Each row comes from the steps of one walk. Every step used is in the known rows, and no mark comes twice. Write the walk behind each row, first mark first.
Known rows:
a -> n -> l -> c -> k -> z: [-0.11 -0.01 -0.14 -0.31 -0.04  0.06  0.01  0.22 -0.40  0.05  0.09  0.06
 -0.24  0.05 -0.24  0.19  0.09 -0.10 -0.11]
l -> c -> k -> z -> x -> m: [-0.14  0.02 -0.21 -0.33  0.03  0.05 -0.04  0.17 -0.39  0.00 -0.12  0.01
 -0.12 -0.04 -0.19 -0.10  0.05  0.05 -0.06]
n -> l -> c -> k -> z: [-0.10  0.03 -0.17 -0.30 -0.03  0.07  0.01  0.23 -0.46  0.02  0.08  0.07
 -0.23  0.02 -0.13  0.16  0.20 -0.05 -0.10]
n -> l -> c: [-0.12  0.10 -0.05 -0.33  0.09  0.04  0.01  0.00 -0.51 -0.02  0.05  0.02
 -0.17 -0.30 -0.14  0.24  0.10  0.03 -0.09]
l -> c -> k -> z -> x: [-0.08 -0.03 -0.16 -0.35 -0.02  0.04  0.01  0.21 -0.41  0.02 -0.05  0.03
 -0.18  0.09 -0.22  0.04  0.21  0.05 -0.09]
k -> z -> x -> l -> c: [-0.10  0.09 -0.13 -0.34  0.08 -0.01  0.01  0.17 -0.40 -0.04 -0.10 -0.08
 -0.13 -0.19 -0.19 -0.01  0.19 -0.02 -0.08]
n -> l -> x -> m: [-0.14  0.09 -0.10 -0.31  0.13  0.08 -0.03 -0.04 -0.44 -0.05 -0.07 -0.01
 -0.10 -0.21 -0.14  0.12 -0.07  0.03 -0.11]
m -> x -> a: [-0.05 -0.05 -0.04 -0.32  0.25 -0.01  0.02 -0.10 -0.54 -0.02  0.01  0.01
 -0.20 -0.22 -0.07  0.01  0.01  0.21 -0.16]
a -> n -> l -> c -> k -> z -> x: [-0.10  0.00 -0.17 -0.35 -0.05  0.05  0.00  0.11 -0.34  0.03 -0.05  0.14
 -0.17  0.03 -0.31  0.17  0.17 -0.10 -0.10]
n -> l -> x -> a: [-0.06  0.02 -0.07 -0.31  0.24  0.04  0.01 -0.17 -0.44 -0.06  0.00 -0.07
 -0.15 -0.10 -0.15  0.16  0.11 -0.10 -0.12]
n -> l -> x: [-0.08  0.06 -0.02 -0.33  0.09  0.05  0.01 -0.02 -0.47 -0.03  0.00  0.01
 -0.15 -0.10 -0.16  0.29  0.08  0.03 -0.13]
a -> l -> c -> k: [-0.17 -0.04 -0.14 -0.37  0.03  0.10  0.03  0.00 -0.46  0.01  0.06 -0.06
 -0.16 -0.04 -0.18  0.12  0.07 -0.05 -0.14]
c -> k -> z -> x -> m: [-0.06 -0.05 -0.16 -0.33  0.03  0.08 -0.05  0.15 -0.43  0.01 -0.14  0.06
 -0.12 -0.07 -0.17 -0.08 -0.01  0.12 -0.13]
z -> k: [-0.01 -0.07  0.07 -0.38  0.09  0.08 -0.03 -0.03 -0.66 -0.01  0.04  0.12
 -0.16 -0.32 -0.13  0.13 -0.12  0.21 -0.17]
m -> x -> a -> l -> c -> k: [-0.19 -0.02 -0.21 -0.36  0.14  0.07  0.04 -0.12 -0.41 -0.03  0.05 -0.02
 -0.17 -0.03 -0.11  0.03  0.11 -0.06 -0.13]
n -> l -> c -> k -> z -> x: [-0.09  0.04 -0.19 -0.34 -0.04  0.06 -0.01  0.13 -0.40  0.01 -0.06  0.15
 -0.17  0.00 -0.20  0.13  0.28 -0.05 -0.09]
a -> n -> l: [-0.03 -0.03  0.05 -0.34  0.07  0.06 -0.01 -0.07 -0.51  0.04  0.04  0.11
 -0.19 -0.29 -0.23  0.31 -0.10  0.04 -0.19]
c -> k -> z: [-0.02 -0.11 -0.08 -0.31 -0.01  0.05  0.00  0.28 -0.53  0.06  0.07  0.01
 -0.25  0.07 -0.12  0.09  0.07  0.12 -0.17]
z -> x -> a -> n -> l -> c -> k: [-0.13 -0.01 -0.19 -0.37  0.14  0.08  0.00 -0.21 -0.32  0.00  0.03  0.06
 -0.13  0.00 -0.25  0.16  0.15 -0.28 -0.08]

Which walk is each row?
[-0.10  0.02  0.00 -0.34  0.08  0.04  0.02 -0.04 -0.41  0.01  0.01  0.00
 -0.16 -0.07 -0.28  0.32 -0.03 -0.03 -0.14]
a -> n -> l -> x
[-0.14  0.01 -0.19 -0.38  0.11  0.06  0.00 -0.02 -0.35 -0.01  0.01 -0.03
 -0.10 -0.02 -0.11  0.06  0.19 -0.16 -0.08]
z -> x -> l -> c -> k
[-0.05 -0.01 -0.09 -0.33  0.05  0.04 -0.05  0.16 -0.48 -0.01 -0.19  0.03
 -0.12 -0.24 -0.20 -0.10 -0.07  0.23 -0.14]
k -> z -> x -> m
[-0.02 -0.03 -0.14 -0.35  0.06  0.05 -0.03  0.13 -0.39  0.00 -0.08  0.04
 -0.14 -0.04 -0.13  0.02  0.18 -0.04 -0.16]
c -> k -> z -> x -> l
[-0.15  0.05 -0.22 -0.31  0.04  0.01  0.03  0.28 -0.40  0.00  0.06  0.03
 -0.22  0.04 -0.06  0.03  0.19  0.02 -0.10]
m -> x -> l -> c -> k -> z
[-0.02 -0.04  0.00 -0.33  0.18  0.05 -0.01 -0.20 -0.48  0.01  0.03  0.05
 -0.17 -0.30 -0.23  0.21 -0.07 -0.08 -0.18]
x -> a -> n -> l
[-0.15 -0.01 -0.24 -0.31  0.06  0.03  0.05  0.14 -0.41 -0.02  0.01  0.00
 -0.23  0.03 -0.14 -0.04  0.18 -0.01 -0.13]
m -> x -> a -> l -> c -> k -> z
[-0.16  0.08 -0.10 -0.33  0.18  0.00  0.03 -0.14 -0.40 -0.02  0.04  0.07
 -0.19 -0.26 -0.21  0.18  0.03 -0.04 -0.09]
m -> x -> a -> n -> l -> c
[-0.09 -0.10 -0.15 -0.35  0.11  0.03  0.02  0.03 -0.33  0.03 -0.03 -0.07
 -0.17  0.10 -0.34 -0.01  0.06 -0.15 -0.09]
l -> c -> k -> z -> x -> a -> n
[-0.09 -0.05 -0.06 -0.35  0.18  0.04  0.03 -0.17 -0.52 -0.04 -0.07  0.00
 -0.18 -0.32 -0.13  0.02 -0.02  0.15 -0.23]
m -> x -> a -> l
[-0.07  0.02 -0.23 -0.32  0.12  0.06 -0.01 -0.04 -0.37 -0.03 -0.05  0.06
 -0.16 -0.01 -0.18  0.03  0.30 -0.20 -0.08]
n -> l -> c -> k -> z -> x -> a
[-0.02 -0.14  0.05 -0.34  0.21  0.02  0.01 -0.10 -0.50  0.03  0.04 -0.12
 -0.18 -0.20 -0.28  0.07 -0.17  0.03 -0.18]
x -> a -> n
[-0.14  0.00 -0.16 -0.35  0.12  0.06  0.00  0.03 -0.41  0.00  0.11 -0.08
 -0.14 -0.04 -0.06  0.09  0.12 -0.14 -0.09]
x -> l -> c -> k
[-0.10 -0.03 -0.19 -0.30  0.06  0.05  0.02  0.10 -0.38  0.03  0.08  0.01
 -0.23  0.07 -0.23  0.11  0.13 -0.22 -0.10]
x -> a -> n -> l -> c -> k -> z
[-0.11 -0.03 -0.18 -0.36 -0.06  0.06  0.02  0.15 -0.40  0.00 -0.11  0.03
 -0.15  0.03 -0.26  0.03  0.20  0.00 -0.14]
a -> l -> c -> k -> z -> x
[-0.08  0.03 -0.04 -0.34  0.18  0.00  0.00  0.01 -0.49 -0.03 -0.01  0.05
 -0.17 -0.33 -0.01  0.08  0.01  0.19 -0.17]
m -> x -> l
[ 0.00 -0.12 -0.03 -0.34  0.13  0.00  0.01  0.02 -0.43  0.03 -0.10 -0.05
 -0.18 -0.10 -0.35  0.00 -0.04  0.04 -0.17]
k -> z -> x -> a -> n
[-0.12 -0.02 -0.02 -0.35  0.06  0.06  0.04 -0.01 -0.47 -0.03 -0.06 -0.14
 -0.14 -0.08 -0.24  0.16 -0.01  0.09 -0.18]
a -> l -> x
[-0.18  0.11 -0.11 -0.34  0.17 -0.03  0.03  0.05 -0.44 -0.04  0.02 -0.03
 -0.16 -0.28 -0.06  0.07  0.09  0.09 -0.09]
m -> x -> l -> c
[-0.10  0.05 -0.13 -0.33  0.10  0.01  0.01 -0.01 -0.36 -0.02 -0.07  0.03
 -0.17 -0.18 -0.34  0.11  0.14 -0.14 -0.08]
k -> z -> x -> a -> n -> l -> c
[-0.15 -0.05 -0.20 -0.38  0.12  0.09  0.02 -0.17 -0.38 -0.03 -0.04 -0.06
 -0.11 -0.02 -0.20  0.01  0.16 -0.17 -0.12]
z -> x -> a -> l -> c -> k
[-0.07 -0.10  0.00 -0.34  0.22  0.01  0.04 -0.08 -0.40  0.01  0.01 -0.20
 -0.17  0.00 -0.31  0.10 -0.11 -0.04 -0.14]
l -> x -> a -> n
[-0.04 -0.09 -0.02 -0.35  0.18  0.07  0.01 -0.17 -0.54 -0.03 -0.05 -0.11
 -0.15 -0.31 -0.17  0.02 -0.04  0.05 -0.23]
x -> a -> l
[-0.12  0.05 -0.09 -0.36  0.16  0.02  0.01 -0.19 -0.37 -0.02 -0.04  0.02
 -0.13 -0.23 -0.31  0.16  0.08 -0.16 -0.08]
z -> x -> a -> n -> l -> c
[-0.06 -0.05 -0.19 -0.33  0.14  0.03  0.01  0.04 -0.39 -0.01 -0.05 -0.06
 -0.17  0.07 -0.21 -0.07  0.23 -0.09 -0.08]
l -> c -> k -> z -> x -> a
